Known rows, with every way that one mark hangs from another
q586[q615[q73[q856[q241]]]]: 1.10	-3.36	-0.53	2.92	1.03	-0.14	-1.79	1.23	-1.39	0.18	0.38	-0.07	2.40	-0.27	-0.35	0.17	0.97	0.38	-1.80	1.04	-0.38	1.09	1.26	-0.56	0.33	0.03	-0.23	-2.28
q856[q73 q241[q6] q385 q425 q432[q402] q586]: -0.41	-2.16	-3.49	-1.81	4.41	-5.74	1.61	0.04	-6.62	3.49	5.03	-0.91	7.28	-1.59	-1.15	-0.10	2.31	0.36	1.94	3.78	1.87	3.00	-4.52	-6.22	-0.21	0.02	-2.47	-1.00
q425[q856[q73 q241[q6] q385 q432]]: 0.59	-2.65	-0.92	0.45	2.18	-4.00	0.86	1.38	-5.01	1.17	2.96	-0.79	4.28	-0.53	-0.27	0.94	1.81	0.12	-0.32	2.11	1.03	-1.75	-0.23	-5.25	-0.98	0.88	-2.26	-0.52
q402[q432[q856[q73 q241 q425 q586[q615]]]]: -0.42	-4.68	-2.84	-0.14	0.91	-0.88	-0.83	-0.70	-3.58	0.59	3.42	-1.21	2.11	-1.65	-0.31	-0.22	1.50	0.82	-0.76	1.49	-0.40	0.36	-3.88	-0.88	-0.92	-1.88	-1.18	-1.35
q425[q402[q432] q856[q73[q615] q385]]: 1.57	-5.43	3.83	3.19	2.50	0.48	-0.74	1.61	-2.84	1.63	3.03	-0.36	-0.01	0.74	0.53	0.76	0.88	0.72	-1.19	1.45	0.52	-1.18	1.85	-1.28	-1.65	1.37	-0.47	-0.32
q73[q856[q241]]: 1.08	-1.19	0.59	0.40	1.23	-2.28	0.01	1.33	-1.28	-0.27	0.76	-0.17	1.40	-0.19	-0.41	-0.55	0.08	-0.18	-2.28	2.06	-0.34	1.17	0.19	-1.64	0.03	0.12	-0.46	-1.10
q856[q73 q241[q6] q385 q425 q432 q586]: 0.23	-2.70	-3.41	-1.24	3.71	-6.46	1.33	0.94	-6.41	3.12	5.11	-1.37	6.44	-1.67	-1.46	0.38	2.65	0.00	0.43	3.79	1.31	2.35	-3.93	-7.54	-0.75	-0.70	-2.28	-1.54
q402[q425[q856[q73[q615] q241[q6] q586]] q432]: 0.92	-4.89	1.34	1.50	2.22	0.78	-2.10	0.97	-3.63	0.75	4.29	-0.82	-0.48	0.00	-0.81	0.03	1.12	1.71	-1.91	2.27	-1.16	0.25	0.98	-2.77	-2.03	-0.46	0.92	-1.01
q425[q402 q856[q73[q615] q241 q385 q432 q586]]: 1.47	-6.27	3.61	2.84	4.13	-4.37	0.35	1.76	-5.68	2.91	3.66	-0.21	4.86	-0.01	0.30	0.48	1.51	0.42	-0.32	3.65	1.33	0.18	-1.27	-5.31	-1.46	1.88	-1.64	-1.05
q6[q241[q856[q385 q432[q402]]]]: -1.01	-0.21	-0.35	-0.95	2.53	-3.73	0.23	0.46	-2.00	2.01	1.16	-0.51	1.45	-0.89	0.75	-0.37	-0.05	-0.44	1.06	1.80	0.93	-0.02	-0.35	-1.28	0.36	0.99	-0.42	0.48
q241[q856[q385 q425]]: -0.41	-0.29	-1.30	-0.52	2.23	-3.42	0.02	1.13	-1.06	1.08	2.57	-1.12	-0.14	-0.03	-0.48	0.18	0.88	-0.08	-1.06	0.27	0.24	0.70	0.13	-2.54	-0.02	-0.40	0.59	0.41
q432[q856]: -1.52	-0.68	-0.70	-1.12	0.15	-0.71	-0.24	-1.08	-0.30	-0.30	-0.16	0.00	-0.95	-0.08	0.71	-0.71	-0.94	0.21	-0.11	-1.01	-0.27	-0.20	-1.93	1.02	0.20	-0.54	-0.83	0.61
q73[q615 q856[q241 q432 q586]]: 0.09	-3.49	1.80	0.49	3.53	-3.33	-1.19	1.21	-3.11	1.96	2.11	-0.50	2.05	-0.81	-0.38	-1.29	0.31	-0.06	-3.47	3.81	0.15	4.56	-1.56	-4.52	-0.42	0.52	0.25	-1.96
q856[q241[q6] q385]: 0.58	-0.25	-1.62	-1.21	1.60	-3.17	0.92	0.88	-2.48	0.18	1.89	-0.31	1.26	-0.42	-0.93	-0.07	0.56	0.46	0.17	0.92	0.46	0.25	-1.15	-3.57	-0.27	-0.51	-1.66	-0.64
q856[q73[q615] q432 q586]: -0.16	-2.55	0.44	0.22	2.44	-2.28	-1.12	0.47	-3.43	2.58	2.20	-0.71	2.87	-0.84	0.01	-0.62	1.13	0.29	-1.05	2.63	0.68	2.69	-1.73	-3.56	-0.80	0.23	-0.10	-1.68
q856[q73 q241[q6] q385 q425[q402] q432 q586]: 0.55	-3.48	-1.18	0.30	4.22	-6.08	1.62	1.36	-6.45	3.66	5.34	-0.58	7.30	-1.09	-1.25	0.93	2.47	-0.39	0.79	4.84	1.96	1.96	-3.29	-7.47	-0.99	-0.04	-1.99	-1.20
q241[q6 q856[q73 q586[q615]]]: -1.54	-0.58	-2.01	-0.02	0.85	-1.26	-1.57	1.50	-1.58	-0.37	2.34	0.05	2.31	-1.24	-0.76	0.40	1.01	-0.31	-1.70	1.38	1.15	-0.62	-0.18	-3.15	0.31	-1.91	1.34	-1.62
q6[q241]: 0.05	-1.07	1.06	0.04	0.35	-1.63	0.19	0.67	-0.36	0.38	-0.51	0.02	0.66	-0.55	0.53	0.06	-0.26	-0.81	0.95	1.30	0.31	-0.95	0.22	0.60	0.11	0.54	-0.64	-0.23
q856[q73 q432[q402] q586]: -0.76	-0.95	-1.37	-0.69	1.85	-1.57	0.34	-1.03	-3.61	2.44	1.90	-0.14	4.95	-1.13	0.20	-0.52	0.90	0.46	1.83	2.20	0.99	1.85	-3.10	-1.81	0.27	0.43	-0.92	-0.65
q402[q432[q856[q73[q615] q241[q6] q425 q586]]]: -1.92	-3.39	-1.69	-1.50	2.37	-1.59	-1.60	0.04	-3.62	1.83	4.15	-1.10	1.38	-0.96	-0.47	-0.95	0.81	0.79	-1.59	2.38	-0.42	2.26	-2.69	-2.72	-1.23	-0.91	-0.64	-1.28
q73[q856[q241[q6] q385]]: 0.94	-1.29	-0.64	-0.49	2.34	-3.46	0.59	1.68	-2.42	-0.07	1.97	-0.31	1.10	-0.48	-1.02	-0.38	0.14	-0.05	-2.14	1.76	0.33	1.61	-0.45	-3.74	0.27	-0.70	-1.19	-1.16
q241[q6 q856[q73]]: -1.58	2.10	-1.55	-0.89	0.75	-1.73	-1.25	1.81	-0.88	0.07	1.84	-0.20	1.45	-0.10	-0.45	0.17	0.53	-0.37	-1.81	1.36	0.50	-1.11	2.17	-2.72	-0.16	-0.43	1.10	-0.63
q856[q73 q241[q6] q385 q432 q586[q615]]: 1.13	-3.53	-3.33	-0.04	2.40	-4.22	0.52	0.69	-5.93	1.15	3.64	-0.77	5.37	-2.24	-1.18	0.47	2.37	0.33	-0.15	2.78	1.77	0.72	-4.01	-6.16	-0.53	-1.90	-2.20	-2.40
q425[q402[q432] q856[q73 q241[q6] q385]]: 1.21	-3.91	1.44	2.13	1.77	-0.85	0.44	1.80	-3.98	1.04	3.72	-0.11	2.76	0.20	-0.21	1.34	1.27	0.54	-0.21	2.49	0.55	-2.70	1.21	-3.16	-1.52	0.90	-1.53	-0.43

Rows
-0.67	-4.21	0.29	1.37	0.67	-0.59	-0.14	0.80	-2.28	-0.91	1.48	0.55	2.94	-1.04	-0.49	1.03	0.88	-0.22	-0.37	1.10	0.96	-1.56	-1.46	-2.88	0.12	-0.33	-0.32	-0.92
q425[q856[q241[q6] q586[q615]]]
0.30	-4.32	-2.11	-0.35	1.40	-2.59	0.10	-0.70	-3.32	-0.21	1.79	-0.59	1.08	-1.44	0.21	-0.51	0.48	0.95	0.30	-0.93	0.71	0.08	-4.93	-0.81	0.33	-2.58	-2.22	-1.18
q432[q856[q73 q385 q586[q615]]]
-0.03	-2.87	1.64	0.94	1.80	1.16	-0.05	-1.16	-1.38	0.27	1.37	0.54	0.07	0.38	0.16	-0.08	-0.27	1.23	1.83	-0.13	-0.11	0.37	-0.80	0.90	0.29	0.45	0.63	1.15
q432[q402[q425[q856[q586]]]]
1.73	-5.75	2.05	2.50	2.07	-1.49	0.67	1.24	-4.60	1.72	3.94	-0.34	3.56	-0.29	0.02	0.80	1.36	1.21	0.67	2.42	-0.06	-1.63	-1.22	-2.85	-1.23	0.84	-1.72	-0.83
q425[q402[q432] q856[q73 q241 q385 q586]]
2.53	-5.80	1.60	1.84	3.90	-3.67	-0.50	0.90	-5.40	1.74	3.98	-1.22	1.39	-0.02	-0.41	-0.05	1.63	1.66	-0.90	2.07	-0.23	0.95	-0.97	-4.52	-1.74	0.10	-0.73	-0.77
q402[q425[q856[q73[q615] q241 q385 q432 q586]]]
-1.60	-3.25	-0.42	-1.56	3.82	-4.19	-0.42	-0.68	-4.11	2.17	2.93	-0.35	4.00	-0.46	0.31	-1.79	0.43	0.98	0.97	2.19	0.63	3.00	-4.31	-1.17	-0.20	0.57	-1.70	-0.71
q432[q402 q856[q73[q615] q241 q425 q586]]
1.97	-6.65	-0.12	3.35	2.83	-1.43	-0.89	0.11	-4.52	1.48	3.01	-0.80	1.92	-0.31	-0.49	0.85	1.75	1.83	0.25	0.61	-0.67	0.47	-0.93	-3.15	-0.74	-0.20	-0.59	-0.76
q402[q425[q856[q241 q385 q432 q586[q615[q73]]]]]
0.42	-3.88	-0.77	3.10	1.47	0.30	-1.76	1.03	-0.86	0.79	0.88	-0.27	1.92	-0.25	-0.48	0.72	1.25	-0.37	-1.86	0.67	0.14	1.99	1.29	-0.26	0.58	-0.21	0.45	-1.68
q586[q615[q73[q856[q425]]]]
-1.32	-0.45	-1.20	-1.81	1.94	-0.85	-0.30	-1.62	-2.01	-0.31	1.54	0.50	-0.18	0.29	-0.04	-1.14	-0.97	1.32	1.05	0.39	-0.13	0.65	-1.79	0.43	-0.16	-0.59	-0.67	1.09
q432[q402[q425] q856[q241[q6]]]
-0.89	-3.01	-3.17	-2.15	3.05	-5.91	0.91	0.17	-4.98	1.43	4.01	-0.94	3.76	-1.15	-0.70	-0.57	1.01	0.62	0.56	1.42	0.59	1.40	-4.93	-4.29	-0.16	-1.51	-2.79	-0.97
q432[q856[q73 q241[q6] q385 q425 q586]]
-0.53	-2.91	-1.11	1.12	3.13	-3.30	-0.27	2.14	-3.13	1.20	4.44	-0.09	3.44	-0.91	-1.12	1.27	1.78	-0.69	-1.08	2.39	2.25	0.25	-0.89	-4.80	-0.03	-1.75	0.67	-1.11
q241[q6 q856[q73 q385 q425[q402] q586[q615]]]
-0.99	-1.07	-1.11	-0.84	4.09	-3.87	-0.49	0.78	-4.71	3.08	3.66	-0.59	5.64	-0.41	-0.64	-0.29	2.03	-0.36	-0.48	4.65	1.95	2.84	-0.40	-4.67	-1.28	1.55	-0.80	-0.93
q856[q73[q615] q241[q6] q425 q432[q402]]
0.65	-0.67	-1.95	-1.13	3.29	-2.62	0.81	-0.71	-4.19	1.50	3.09	-0.36	1.61	-0.35	-0.89	-0.25	0.72	1.15	1.13	1.92	0.78	1.83	-1.57	-3.59	-0.67	-0.26	-1.16	0.49
q856[q241[q6] q385 q432[q402[q425]]]
-0.82	-3.43	-1.15	1.22	2.48	-3.37	-1.34	1.09	-2.73	2.61	1.58	-0.77	2.59	-1.53	0.35	0.22	0.88	-0.02	0.43	1.60	0.30	0.59	-0.79	-2.51	0.57	0.00	-0.13	-1.42
q6[q241[q856[q385 q432 q586[q615[q73]]]]]
-0.81	-2.14	0.52	-0.80	4.12	-5.11	-0.75	1.18	-3.81	3.14	2.53	-0.81	2.79	-1.17	0.67	-1.08	0.48	0.13	0.51	3.09	1.19	1.60	-1.30	-2.84	-0.01	0.86	-0.45	-1.01
q6[q241[q856[q73[q615] q385 q432[q402] q586]]]
-0.50	-3.25	-0.99	-0.34	3.22	-3.92	1.21	0.27	-5.83	2.04	3.54	-0.27	5.97	-1.06	-0.18	0.23	1.43	0.67	1.64	2.44	1.44	-0.02	-2.83	-4.96	-0.01	1.06	-2.39	-0.52
q425[q856[q73 q241[q6] q385 q432[q402] q586]]
1.43	-5.49	-1.98	0.12	1.51	0.24	-0.94	-1.57	-3.27	-0.34	3.47	-1.17	-2.82	-1.08	-0.58	-0.68	0.37	2.42	-0.68	-0.41	-1.46	0.90	-3.97	-0.35	-1.10	-3.27	-0.66	-0.41
q402[q425 q432[q856[q241 q385 q586[q615]]]]
2.04	-4.03	-1.59	0.87	1.34	-2.11	0.36	0.39	-3.37	0.09	2.18	-0.63	2.27	-1.50	-0.55	0.22	1.57	0.79	0.45	0.12	1.09	0.26	-3.42	-2.00	0.18	-2.27	-1.59	-1.98
q856[q73 q385 q586[q615]]
-0.75	-0.79	-0.70	0.00	2.01	-4.84	-0.45	1.79	-2.51	2.27	2.06	-1.15	3.60	-0.91	0.33	0.51	1.44	-1.44	-0.57	3.57	0.80	-0.69	1.05	-2.51	-0.68	0.89	0.14	-0.41
q6[q241[q856[q73 q425 q432]]]
0.67	-4.04	0.04	1.47	2.52	0.35	-0.64	-0.89	-2.40	0.48	1.81	0.16	1.04	-1.18	-0.44	-0.25	0.32	0.12	-1.39	1.84	0.85	3.29	-2.26	-1.06	0.59	-1.41	0.94	-0.64
q73[q856[q432[q402[q425]] q586[q615]]]
0.39	-3.43	0.64	2.94	2.38	-0.19	-1.53	1.56	-2.03	3.00	2.64	-0.41	3.15	0.60	-0.47	0.30	1.01	0.38	-1.53	3.05	-1.25	2.60	2.23	-1.37	-0.47	1.66	0.12	-1.37
q615[q73[q856[q241 q425[q402[q432]]]]]
0.91	-2.93	0.19	-0.02	2.33	-2.49	0.57	0.69	-1.90	0.63	1.69	-0.39	0.24	-0.85	-0.53	-0.66	-0.16	0.27	-1.31	0.64	0.04	2.95	-2.49	-2.37	1.03	-1.18	-0.63	-1.11
q73[q856[q385 q586]]
-2.82	1.62	-2.77	-1.38	2.69	-2.73	-0.68	0.76	-2.64	2.30	3.33	-0.49	4.20	-0.49	-0.46	0.40	1.42	-0.91	-0.67	2.98	1.67	0.94	0.89	-3.80	-0.14	0.60	0.97	0.26
q241[q6 q856[q73 q425 q432[q402]]]
-1.34	-4.02	-3.03	-0.41	2.09	-2.61	-0.77	-0.40	-3.50	0.77	2.03	-0.13	2.21	-1.12	-0.34	-0.54	0.19	1.33	0.57	-0.42	0.03	1.30	-4.09	-2.48	0.66	-1.55	-2.12	-1.54
q432[q856[q241[q6] q385 q586[q615[q73]]]]
-1.20	-2.08	-2.04	-1.14	0.67	-0.47	-0.52	-0.95	-1.77	0.84	2.41	-1.12	-0.13	-0.53	-0.01	-0.47	0.38	0.61	-0.76	0.82	-1.12	0.51	-2.02	-0.10	-0.99	-0.50	-0.81	0.26
q402[q432[q856[q241 q425]]]
-0.48	-4.05	3.94	2.74	1.08	0.22	0.46	0.58	-1.11	0.80	1.01	1.14	2.23	0.38	0.53	1.09	-0.13	-0.34	0.82	1.11	0.72	-1.26	-0.41	-0.98	0.12	1.34	0.23	0.52
q425[q402 q856[q586]]
